Each row comes from the steps of one walk. Every step used is in the known rows, and no mark comes twice. Write the walk behind each row, first mark first.
Known rows
keko -> puvite -> zisam -> nitupe -> talep: [ 0.19 -0.12  0.01  0.04 -0.01  0.12  0.00  0.05  0.05 -0.03  0.00 -0.10
  0.65 -0.13  0.11 -0.06 -0.11  0.06 -0.10  0.02  0.03  0.14 -0.10]
supu -> ravip -> zisam -> puvite -> nitupe: [-0.01 -0.05 -0.02 -0.04 -0.07  0.10  0.06  0.39  0.14  0.14  0.02  0.12
 -0.04  0.01 -0.02  0.25  0.09 -0.01 -0.12  0.06 -0.11 -0.11 -0.09]
ravip -> zisam -> nitupe -> talep: [ 0.10 -0.05  0.03 -0.03 -0.03 -0.10  0.01  0.08  0.19  0.04 -0.09  0.08
  0.17  0.02  0.24  0.15  0.00  0.04 -0.20 -0.02 -0.04  0.20 -0.02]
ravip -> zisam -> puvite: [-0.23 -0.01  0.02  0.10 -0.08 -0.14  0.08  0.16  0.04 -0.01 -0.09  0.01
 -0.15  0.06 -0.02  0.22  0.14  0.02 -0.21 -0.02 -0.07  0.04 -0.08]
fanopa -> zisam -> nitupe -> puvite -> supu: [-0.13  0.04  0.08 -0.01  0.02 -0.09 -0.03 -0.01  0.06  0.01  0.00 -0.07
  0.31 -0.04 -0.29 -0.02 -0.09  0.00 -0.14  0.24  0.02 -0.01  0.14]
talep -> nitupe -> puvite -> supu -> ravip -> zisam: [ 0.13 -0.19  0.08  0.13  0.11 -0.11 -0.10  0.42 -0.11  0.09  0.05 -0.02
 -0.19 -0.04 -0.02  0.16 -0.17  0.02 -0.12  0.21 -0.08 -0.06 -0.02]
nitupe -> talep: [-0.04 -0.14  0.04 -0.03 -0.15 -0.05  0.04  0.09 -0.18  0.01 -0.12 -0.03
  0.03  0.09  0.24  0.05 -0.06  0.08 -0.06  0.01 -0.04  0.12 -0.18]
ravip -> supu: [-0.32 -0.06  0.02 -0.08  0.00 -0.06 -0.03  0.06 -0.30  0.01  0.04 -0.01
 -0.21  0.25 -0.01  0.21  0.01  0.06 -0.05  0.06 -0.05 -0.03 -0.02]
talep -> nitupe -> puvite -> zisam: [ 0.10 -0.06  0.04  0.06  0.03  0.11 -0.06  0.46 -0.05  0.01 -0.03 -0.18
  0.22 -0.18  0.07  0.03 -0.13  0.05 -0.04  0.11  0.01  0.07 -0.06]
talep -> nitupe -> zisam -> puvite -> supu -> ravip: [ 0.12 -0.05  0.09 -0.06 -0.14 -0.10 -0.01  0.25  0.05  0.10  0.07 -0.18
 -0.34  0.01 -0.13  0.19 -0.06  0.01 -0.08  0.27 -0.06 -0.01  0.17]
puvite -> supu -> ravip -> zisam -> nitupe -> talep: [ 0.20 -0.20  0.06 -0.03 -0.05 -0.08 -0.06  0.06  0.11  0.12  0.03  0.13
  0.08  0.12  0.01  0.16 -0.04  0.01 -0.17  0.10 -0.05  0.06 -0.03]
fanopa -> zisam -> nitupe: [-0.17  0.22 -0.02 -0.14 -0.07  0.04 -0.01  0.04  0.09  0.03 -0.08  0.11
  0.21  0.10  0.03  0.01  0.03 -0.01 -0.10  0.03 -0.08  0.09  0.31]
puvite -> nitupe -> zisam -> gamu: [ 0.07  0.13  0.03 -0.07 -0.08  0.04  0.00  0.08  0.06  0.08  0.02 -0.07
  0.11 -0.09 -0.04 -0.09  0.17  0.05 -0.10  0.23 -0.02  0.16  0.15]
puvite -> supu -> ravip: [-0.14 -0.16  0.04 -0.03 -0.15  0.03 -0.06  0.16 -0.37  0.07  0.04  0.06
 -0.19  0.23 -0.12  0.06  0.02  0.01  0.01  0.12 -0.10 -0.04 -0.08]
kidu -> keko: [-0.18  0.05  0.07  0.00 -0.31 -0.07  0.00  0.26 -0.35 -0.02 -0.03 -0.01
 -0.06  0.04  0.15  0.09  0.06 -0.01  0.24 -0.07 -0.08  0.11 -0.08]
nitupe -> puvite -> zisam -> gamu: [-0.01 -0.05  0.05  0.13 -0.01  0.04 -0.07  0.04 -0.07 -0.03  0.03 -0.16
  0.42 -0.18 -0.23  0.01 -0.01  0.05 -0.18  0.11  0.05  0.13 -0.04]
fanopa -> keko: [-0.18 -0.02  0.02  0.07 -0.24  0.02 -0.07 -0.01 -0.35 -0.06 -0.09  0.02
 -0.05  0.18  0.19  0.04  0.02 -0.02  0.15 -0.08 -0.10  0.14  0.02]
talep -> nitupe -> zisam: [ 0.06  0.10  0.06 -0.05 -0.08 -0.03  0.00  0.30 -0.03  0.03 -0.08 -0.11
 -0.29  0.00  0.25 -0.01  0.00  0.04 -0.05  0.14 -0.07  0.19  0.17]
kidu -> keko -> fanopa -> zisam -> puvite -> supu: [-0.27  0.10  0.07  0.08 -0.26 -0.11  0.03 -0.03 -0.24  0.05 -0.02 -0.12
  0.14  0.00 -0.34 -0.11  0.02  0.03  0.29  0.03 -0.06 -0.12  0.37]
puvite -> supu -> ravip -> zisam -> gamu: [-0.01 -0.09  0.02  0.11 -0.01 -0.10 -0.13 -0.02 -0.16  0.09  0.08  0.14
 -0.10  0.17 -0.26  0.09  0.11 -0.01 -0.19  0.14 -0.09  0.02  0.13]
nitupe -> puvite -> zisam: [-0.10 -0.12  0.07  0.14 -0.06  0.10  0.00  0.22 -0.07 -0.04 -0.07 -0.13
  0.31 -0.11 -0.06 -0.06  0.01  0.03 -0.09  0.05  0.05  0.07 -0.24]
kidu -> keko -> fanopa: [-0.20  0.04  0.02  0.02 -0.26  0.04  0.01  0.21 -0.52  0.03 -0.01 -0.04
 -0.01 -0.07  0.13 -0.06  0.00  0.09  0.35 -0.13 -0.13  0.10  0.19]
talep -> nitupe -> puvite: [ 0.00 -0.05  0.05 -0.02  0.04 -0.05 -0.02  0.44 -0.23  0.01  0.00 -0.17
 -0.05 -0.16  0.20  0.18 -0.24  0.09 -0.04  0.13 -0.07  0.08 -0.03]

Which walk is each row?
[-0.32  0.11 -0.03  0.00 -0.09  0.05  0.09 -0.03 -0.11  0.05 -0.11 -0.05
  0.09  0.00 -0.14 -0.06 -0.03  0.09 -0.03 -0.02 -0.12 -0.05  0.42]
keko -> fanopa -> zisam -> puvite
[ 0.02  0.10  0.07 -0.06 -0.12 -0.11  0.07  0.29  0.12  0.02 -0.05 -0.23
 -0.27 -0.08  0.10  0.18 -0.03  0.05 -0.10  0.16 -0.05  0.12  0.18]
talep -> nitupe -> zisam -> puvite
[-0.07 -0.10  0.09  0.10  0.08 -0.17 -0.03  0.13  0.05  0.00  0.02 -0.04
  0.15 -0.11 -0.18  0.12  0.01  0.03 -0.22  0.17  0.02  0.07 -0.09]
ravip -> zisam -> nitupe -> puvite -> supu
[-0.08 -0.25  0.10  0.21  0.02 -0.12 -0.04  0.19 -0.15  0.04  0.01  0.03
 -0.12  0.04 -0.17  0.10 -0.02  0.00 -0.19  0.16 -0.05 -0.04 -0.19]
nitupe -> puvite -> supu -> ravip -> zisam
[ 0.06 -0.13  0.03 -0.14 -0.15  0.01  0.12  0.25  0.07  0.08 -0.02 -0.13
  0.25 -0.08  0.08  0.18 -0.07  0.09 -0.03  0.11  0.00 -0.04 -0.24]
zisam -> puvite -> nitupe -> talep
[ 0.23 -0.13  0.06  0.13  0.16 -0.18 -0.17  0.24 -0.10  0.09  0.15 -0.05
 -0.07 -0.11 -0.18  0.22 -0.20  0.04 -0.20  0.27 -0.08 -0.01  0.19]
talep -> nitupe -> puvite -> supu -> ravip -> zisam -> gamu
[ 0.05  0.01  0.05  0.18 -0.12  0.09  0.01  0.02 -0.15 -0.05 -0.05 -0.11
  0.14 -0.05  0.17 -0.23  0.03 -0.02  0.14  0.12 -0.05  0.12  0.00]
fanopa -> keko -> puvite -> nitupe -> zisam
[ 0.07 -0.04  0.07  0.15 -0.09 -0.12 -0.08  0.17 -0.19  0.03  0.16  0.09
  0.13 -0.04 -0.08  0.12 -0.02 -0.06  0.12  0.05 -0.10  0.01  0.04]
kidu -> keko -> puvite -> supu -> ravip -> zisam -> nitupe
[-0.24 -0.10  0.06  0.15 -0.08 -0.21  0.05  0.09 -0.01  0.00 -0.05 -0.03
 -0.15  0.12 -0.25  0.12  0.18  0.01 -0.17  0.10 -0.01 -0.06 -0.12]
ravip -> zisam -> puvite -> supu
[ 0.03 -0.07  0.05  0.02  0.04 -0.03 -0.03  0.25  0.10  0.03  0.05  0.09
  0.07 -0.13  0.05  0.32 -0.11  0.01 -0.27  0.06 -0.10  0.11 -0.01]
supu -> ravip -> zisam -> nitupe -> puvite
[ 0.00  0.00 -0.02 -0.09 -0.08  0.13  0.12  0.07  0.09  0.15 -0.10 -0.08
  0.39 -0.10 -0.02 -0.13 -0.13  0.13  0.03  0.07 -0.05 -0.12  0.26]
keko -> fanopa -> zisam -> puvite -> nitupe -> talep
[ 0.04  0.09  0.03  0.07 -0.16  0.10 -0.04  0.22 -0.11 -0.06  0.09 -0.08
  0.55 -0.18  0.01 -0.02  0.00 -0.03  0.21 -0.06  0.00  0.13  0.00]
kidu -> keko -> puvite -> zisam -> nitupe
[-0.15  0.01  0.00 -0.15 -0.13  0.09  0.09  0.34 -0.04  0.07  0.02 -0.07
  0.10 -0.05 -0.04  0.18  0.06  0.06  0.00  0.10 -0.05 -0.06 -0.14]
zisam -> puvite -> nitupe
[-0.16 -0.16  0.05 -0.04 -0.19 -0.06  0.01  0.12 -0.22  0.06  0.09 -0.05
 -0.15  0.13 -0.26  0.25 -0.01  0.02 -0.06  0.14 -0.08 -0.11 -0.09]
zisam -> puvite -> supu -> ravip
[ 0.04  0.01 -0.02  0.14 -0.10  0.18 -0.11 -0.05 -0.11 -0.10  0.03 -0.05
  0.55 -0.05  0.05 -0.07 -0.04 -0.04  0.11 -0.06 -0.03  0.17  0.10]
fanopa -> keko -> puvite -> zisam -> nitupe
[ 0.18 -0.07  0.02 -0.10 -0.13  0.14 -0.02  0.10  0.19  0.04 -0.05 -0.04
  0.53 -0.02  0.11  0.03 -0.02  0.04 -0.09 -0.01  0.05  0.18 -0.07]
puvite -> zisam -> nitupe -> talep
[-0.09  0.09 -0.01 -0.03 -0.01 -0.02  0.00  0.18  0.09  0.02 -0.05  0.14
  0.03  0.05  0.11  0.15  0.11  0.01 -0.17 -0.02 -0.08  0.17  0.08]
ravip -> zisam -> nitupe
[-0.01  0.02 -0.02  0.04  0.00  0.19 -0.02  0.13 -0.05 -0.05  0.04 -0.06
  0.51 -0.10 -0.01 -0.07  0.00  0.03 -0.07  0.02 -0.01  0.11 -0.01]
keko -> puvite -> zisam -> nitupe
[ 0.00 -0.07  0.03 -0.02 -0.03 -0.02 -0.09  0.14  0.01  0.10  0.08  0.18
 -0.06  0.14 -0.11  0.15  0.08 -0.03 -0.14  0.10 -0.10  0.03  0.08]
puvite -> supu -> ravip -> zisam -> nitupe
[ 0.19 -0.19  0.02 -0.03 -0.08  0.02  0.08  0.31  0.23  0.16 -0.02  0.07
  0.08 -0.03  0.10  0.25 -0.04  0.03 -0.16  0.07 -0.07 -0.08 -0.19]
supu -> ravip -> zisam -> puvite -> nitupe -> talep
[ 0.00 -0.16  0.08 -0.08 -0.04 -0.02 -0.07  0.17 -0.14  0.05  0.16 -0.06
  0.15 -0.10 -0.19  0.24 -0.17  0.03 -0.10  0.22 -0.05  0.02 -0.07]
zisam -> nitupe -> puvite -> supu -> ravip
